Each row was made from one walk, in order. Every step used is in the known rows, and no mark comes twice. Write each row's walk.
Known rows:
savo-refu: [6, 5, 5, -2, 14, -11, 0, -24, -28, 19, 5, 37, 1, 8, -23, 19, 1, 3, -16, 7, 5, -7, 16, 1, -4, -9, -11, -10, 14, -13, 20]
refu-fevi: [7, 14, 28, -9, 4, 8, -16, -1, -21, -10, 6, 2, -9, -3, 13, 16, 16, -12, 1, -11, -13, -13, -2, -2, -2, 15, 27, -7, 18, -12, -4]
refenoz-refu-fevi-duguz-savo: [25, 5, 5, -21, -7, -9, -16, 10, -36, -53, -11, -13, -25, -14, 21, -14, 21, -1, -7, -7, 12, 18, 25, 21, -30, 12, 22, 15, 17, -41, -12]
fevi-duguz-pevo-refu-savo: [-31, -31, -44, 2, -7, 7, 19, 30, 24, -20, 12, -31, 28, -20, 1, -32, -1, -19, 19, 0, 11, 13, -20, -25, 7, 19, -37, -3, -23, 8, -12]
fipup-duguz-savo: [29, 16, 8, -1, 4, -29, -14, -6, -6, 31, -6, 11, -11, 14, 2, -1, -12, 31, -20, 9, 17, -1, 13, 13, -22, -32, 3, -3, 11, -9, 10]
refu-savo-duguz: [-10, -15, 17, -3, 18, -3, -22, 27, 19, -5, -25, -17, 24, 6, 7, 28, -2, -13, 4, -11, -28, -15, -12, -25, -2, 30, 4, -8, -2, 15, -13]
fipup-refu-fevi-duguz: [-4, -2, 6, -18, 0, 32, 10, -10, -15, -32, -13, -10, 5, -26, 21, 2, 26, -10, 0, -12, -15, 5, 21, 10, 19, -3, 24, 14, 22, -22, -19]
fevi-duguz-pevo-refu-fipup: [0, -13, -61, 5, -24, 7, 35, 21, 30, -8, 9, -12, -16, -35, 1, -42, 1, 6, 3, 17, 20, 20, -19, -5, -9, 2, -13, 2, -16, 14, 3]
fipup-duguz: [5, 1, 2, 10, 11, -13, -13, -14, -1, 27, 15, 15, 1, 17, -2, 13, -5, 12, -20, -6, 18, -3, 4, 10, -4, -10, -4, -11, 1, -6, 10]
pevo-refu-savo-duguz: [-17, -25, 11, 8, 4, -11, -27, 31, 33, 3, -25, -34, 22, -5, 9, 13, -13, -14, 13, -8, -22, -16, -17, -33, -11, 25, -11, -8, -23, 28, -4]
savo-duguz-fipup: [-8, -17, 21, 18, 14, -15, -14, 1, -13, -9, -19, -20, 4, 22, -9, 23, 0, -14, 3, -9, -22, -19, 4, 24, 5, 13, 21, 19, -4, 25, -12]
savo-refu-fevi: [16, 10, 26, -19, 7, 1, -18, -14, -31, 11, 11, 33, -3, 8, -9, 24, 18, -2, -4, -13, -2, -9, 13, 0, -2, 8, 8, -15, 27, -19, 0]
savo-refu-fevi-duguz: [12, -14, -1, -22, 8, 11, -7, 4, -34, -3, 1, 18, 13, -2, -7, -6, 27, -9, -6, -17, 11, 8, 35, 8, 1, 8, -7, -5, 27, -24, -2]
fevi-duguz-fipup-refu-savo: [-57, -24, 2, 20, 0, 28, 26, -12, -21, -34, -12, -20, 41, 8, 3, 3, 13, -12, -6, 0, -14, 13, 25, 6, 16, -2, -11, 29, -3, 10, -12]
refu-fevi-duguz-fipup: [-25, -23, 13, 7, -2, 11, 3, 5, -40, -29, 5, -18, 14, 13, 5, -5, 28, -23, 6, -25, 0, 9, 25, 29, 4, 15, 18, 18, 11, 5, -12]
refenoz-duguz-savo-refu: [25, 43, 21, 1, 5, -14, 5, -7, -22, 33, -16, 28, -8, 15, -16, 11, -12, 14, -9, 20, -7, 3, 23, -4, -7, -33, -25, 2, 5, -5, 41]
savo-refu-fipup-duguz: [25, 4, -9, 3, 8, -8, -11, -24, 5, 57, 16, 55, -9, 22, -19, 5, -1, 39, -37, 9, 41, 7, 10, 11, -34, -21, -10, -23, 15, -5, 22]
savo-duguz-pevo: [20, -12, -10, -14, 9, -10, 0, 11, 26, -4, -5, -13, -2, -11, -3, 13, -9, -15, 16, 2, -21, -15, -29, 3, 33, 13, 18, 0, 3, -4, -17]
pevo-refu-fipup-duguz-savo: [34, 23, -11, 12, -15, -31, -7, 8, 29, 43, -6, 12, -36, -4, 4, -26, -24, 44, -17, 17, 29, 8, 4, 1, -56, -28, 2, -8, -14, 18, 18]
fipup-duguz-pevo-refu: [3, -11, -25, 9, -4, -15, -8, -5, 28, 28, 37, -4, -2, 2, -9, -21, -18, 8, -1, 3, 28, 1, -18, 0, 11, -7, -20, -15, -20, 8, -5]
duguz-fipup-refu-savo: [-52, 2, 28, 22, 3, 21, 11, -28, -22, -26, -3, -3, 21, 13, -2, 23, 1, -7, 5, 0, -25, -6, 1, -1, 14, 3, 2, 17, -7, 17, -7]
fevi-duguz-pevo-refu: [-9, -21, -48, 4, -14, 0, 27, 17, 14, -16, 9, -25, 6, -24, -4, -34, -7, -15, 10, 6, 14, 9, -6, 2, 18, 1, -21, 6, -19, 1, -6]

Which walk is each row?
[-31, -24, 29, 16, 17, -6, -17, 18, -1, -15, -17, -22, 28, 31, -4, 26, 2, -22, 8, -20, -25, -12, -7, 1, -5, 32, 4, 10, -5, 30, -15] : refu-savo-duguz-fipup
[-2, -16, -43, -12, -3, 10, 31, 8, 2, -23, 10, -11, 9, -14, -5, -24, 8, -15, 1, 8, 14, 6, -9, 10, 29, -3, -14, 8, 4, -17, -7] : fevi-duguz-pevo
[-7, -16, -6, 0, -12, 8, -6, 19, -6, -16, -1, -26, 1, -20, 17, -21, 14, -10, 10, -19, 1, 11, 16, 0, -14, 15, 7, -3, -7, 2, -3] : pevo-refu-fevi-duguz
[-54, 18, 38, 31, 3, 34, 17, -21, -13, -9, -6, -8, 30, 23, -2, 29, -3, -12, 10, 6, -36, 5, 4, -14, 22, -6, -19, 20, -13, 26, 18] : refenoz-duguz-fipup-refu-savo
[9, 0, -20, -6, 9, -6, 0, -16, 15, 20, 31, 13, 0, 13, -7, -3, -8, 8, -10, 3, 22, -1, -18, 6, 23, -10, -4, -15, 2, -14, -7] : fipup-duguz-pevo
[-25, 26, 55, 18, -5, 39, 9, -28, -30, -12, 2, -4, -1, 13, 11, 25, 16, -15, 12, -5, -40, 2, 14, 5, 28, -4, 16, 21, 2, 4, 5] : refenoz-duguz-fipup-refu-fevi
[-6, -20, -1, -17, 11, 2, -11, 22, 30, -12, -6, -17, 19, -1, -3, 11, -11, -20, 18, -8, -23, -15, -36, -24, 24, 27, -1, -8, 1, 4, -29] : refu-savo-duguz-pevo
[-19, -19, -19, 7, 0, -7, -14, 8, 37, 25, 29, -9, 19, 6, -6, -17, -18, 1, 7, -5, 24, 5, -26, -27, -1, 10, -40, -27, -25, 15, -5] : fipup-duguz-pevo-refu-savo
[43, 18, 34, -25, 5, -25, -40, -15, -27, 44, 4, 40, -8, 25, -9, 2, 3, 29, -15, -13, 16, -2, 30, 10, -22, -19, 7, -23, 31, -26, -1] : fipup-duguz-savo-refu-fevi
[37, 19, 8, -10, 11, -34, -20, -18, -18, 50, 0, 40, -5, 25, -24, 0, -11, 35, -29, 10, 30, 2, 30, 17, -21, -40, -17, -11, 17, -19, 18] : fipup-duguz-savo-refu
[-29, 7, 17, 22, -2, 16, 16, -40, -32, -15, -6, 0, -4, 11, -10, 23, -3, -2, -8, 8, -14, -8, 11, 23, 23, -16, 20, 26, 0, 9, -1] : duguz-fipup-refu
[25, 8, 7, -23, -5, -3, 1, 24, -21, -23, -22, -10, -10, -16, 16, -20, 17, -2, 3, -7, -7, 8, 23, 13, -14, -7, 21, 12, 26, -20, -8] : refu-fevi-duguz-savo
[1, 0, 3, -8, -14, 2, -7, 6, 8, -9, 22, -13, -16, -14, 11, -10, 3, -14, 25, -8, -7, -12, -26, -10, 8, 19, 11, -15, -9, -2, -13] : duguz-pevo-refu-fevi
[-1, 11, -11, 19, -18, -3, 10, 6, 22, 13, -4, 6, -25, -20, 3, -9, -6, 16, -5, 15, 10, -3, -10, -10, -37, 3, 9, -10, -16, 22, 21] : pevo-refu-fipup
[-35, -8, 5, 19, -2, -4, -9, 16, 10, -1, 5, -12, 15, -2, 7, 5, -12, -12, 7, -3, -6, -10, -13, -31, -24, 15, -21, -18, -24, 17, 10] : pevo-refu-savo
[-29, 7, 18, 1, 7, 21, 8, -18, -3, -18, -8, 3, 17, -8, 12, 24, -1, -6, 3, 8, -18, -7, -7, -26, 11, -1, 1, 1, 4, -5, 0] : fipup-refu-savo
[33, 55, 11, -1, -11, -7, 17, -5, 1, 44, -21, 46, -29, 13, -13, 6, -7, 27, -14, 32, 4, 14, 12, -10, -33, -29, -14, 0, 7, 1, 51] : refenoz-duguz-savo-refu-fipup
[6, -14, -18, -25, -2, 18, 13, 13, -5, -28, 16, -11, 2, -18, 10, -19, 21, -20, 16, -14, 0, 8, -9, 8, 28, 18, 11, 1, 16, -24, -23] : refu-fevi-duguz-pevo
[37, 30, -6, 6, -11, -20, -1, -6, 17, 31, -13, 28, -32, 5, 6, -11, -10, 48, -29, 18, 25, 9, 1, 13, -48, -32, 14, -6, 10, 2, 12] : refu-fipup-duguz-savo
[30, 28, 10, -16, 4, -31, -4, -14, -25, 19, -12, 34, -15, 8, -19, 8, -7, 17, -12, 19, 8, -7, 21, 9, -19, -26, -8, 0, 18, -17, 18] : duguz-savo-refu
[1, -9, 1, -12, 6, 20, -2, 16, -17, -24, -3, -11, 7, -7, 16, -7, 26, -17, 2, -19, -3, 5, 16, 8, -3, 9, 15, 5, 16, -13, -7] : refu-fevi-duguz
[24, 4, -17, -19, 5, -17, 10, 5, -27, 8, -17, 23, 1, 2, -20, -17, 3, 10, -13, 16, 15, 8, 35, 17, -13, -27, -19, 9, 15, -23, 16] : fevi-duguz-savo-refu
[24, 1, -37, -4, -7, -7, -7, -24, 19, -5, 36, 22, -33, 2, -3, -6, 0, 23, -23, 11, 46, 17, -27, 15, -19, 8, 9, -9, -6, -25, -6] : refenoz-refu-fipup-duguz-pevo
[-8, -7, 22, -6, 14, 10, -13, -2, 18, -14, -28, -14, 21, -9, 14, 34, -4, -8, 7, -6, -39, -13, -8, -25, 22, 7, 15, 6, 4, 3, -14] : fipup-refu-savo-duguz
[10, -8, -4, -6, -5, -1, -24, 0, 19, 23, 36, -4, -10, -1, 5, -19, -7, 1, 14, -17, 17, -5, -13, -8, 8, 14, 1, -24, -8, -7, -18] : fipup-duguz-pevo-refu-fevi
[12, -18, -17, 0, 0, -14, -9, 21, 39, 1, -2, -32, -5, -15, 1, -3, -13, -14, 20, -3, -13, -17, -30, -9, 21, 15, 3, -3, -22, 19, -11] : savo-duguz-pevo-refu
[-4, 0, -20, 6, -7, -7, 10, 0, 15, -3, 18, -12, -12, -16, -3, -13, -16, -9, 10, 11, 2, -8, -25, -8, 16, 1, -5, -5, -20, 8, 1] : duguz-pevo-refu
[-2, -8, 49, 1, 4, 15, -24, -16, -16, -17, -19, -23, 0, 8, 12, 29, 14, -12, 20, -20, -46, -15, 7, 25, 29, 16, 50, 24, 14, 7, -37] : savo-duguz-fipup-refu-fevi
[16, 9, -15, -7, -3, -13, 17, 17, -16, -18, -22, -8, -8, -13, 4, -18, 0, 4, -6, 14, 7, 5, 24, 17, -17, -24, -1, 20, 10, -13, 9] : fevi-duguz-savo
[-31, -16, -7, 18, -2, 25, 30, -25, -34, -31, -11, -15, 12, -2, -4, -2, 11, -10, -10, 6, -8, 6, 31, 34, 22, -19, 4, 35, 5, 1, -7] : fevi-duguz-fipup-refu
[-2, 24, -6, 4, -2, 17, 24, -1, 7, 2, 14, 4, -1, 5, 0, 9, -10, -15, 6, 13, -14, 2, -21, -18, 33, -3, -17, 1, -6, -4, 23] : refenoz-duguz-pevo
[15, 6, -10, 12, 2, 0, -1, -9, 18, 33, 8, 28, -15, 5, 6, 1, -3, 32, -31, 2, 25, 5, -3, 9, -33, -13, 6, -14, 8, 7, 15] : refu-fipup-duguz
[17, -9, -31, 3, -15, -11, 6, 22, 54, 10, -8, -18, -22, -25, 4, -13, -13, 9, 16, 9, -8, -7, -37, -14, -3, 21, 14, -1, -19, 27, -8] : savo-duguz-pevo-refu-fipup
[-32, 10, -5, 19, -9, 14, 13, 18, 30, 6, 16, -20, 18, 1, 2, -7, -15, -21, 25, 8, -12, 8, -35, -49, 16, 17, -47, -15, -34, 25, 21] : refenoz-duguz-pevo-refu-savo
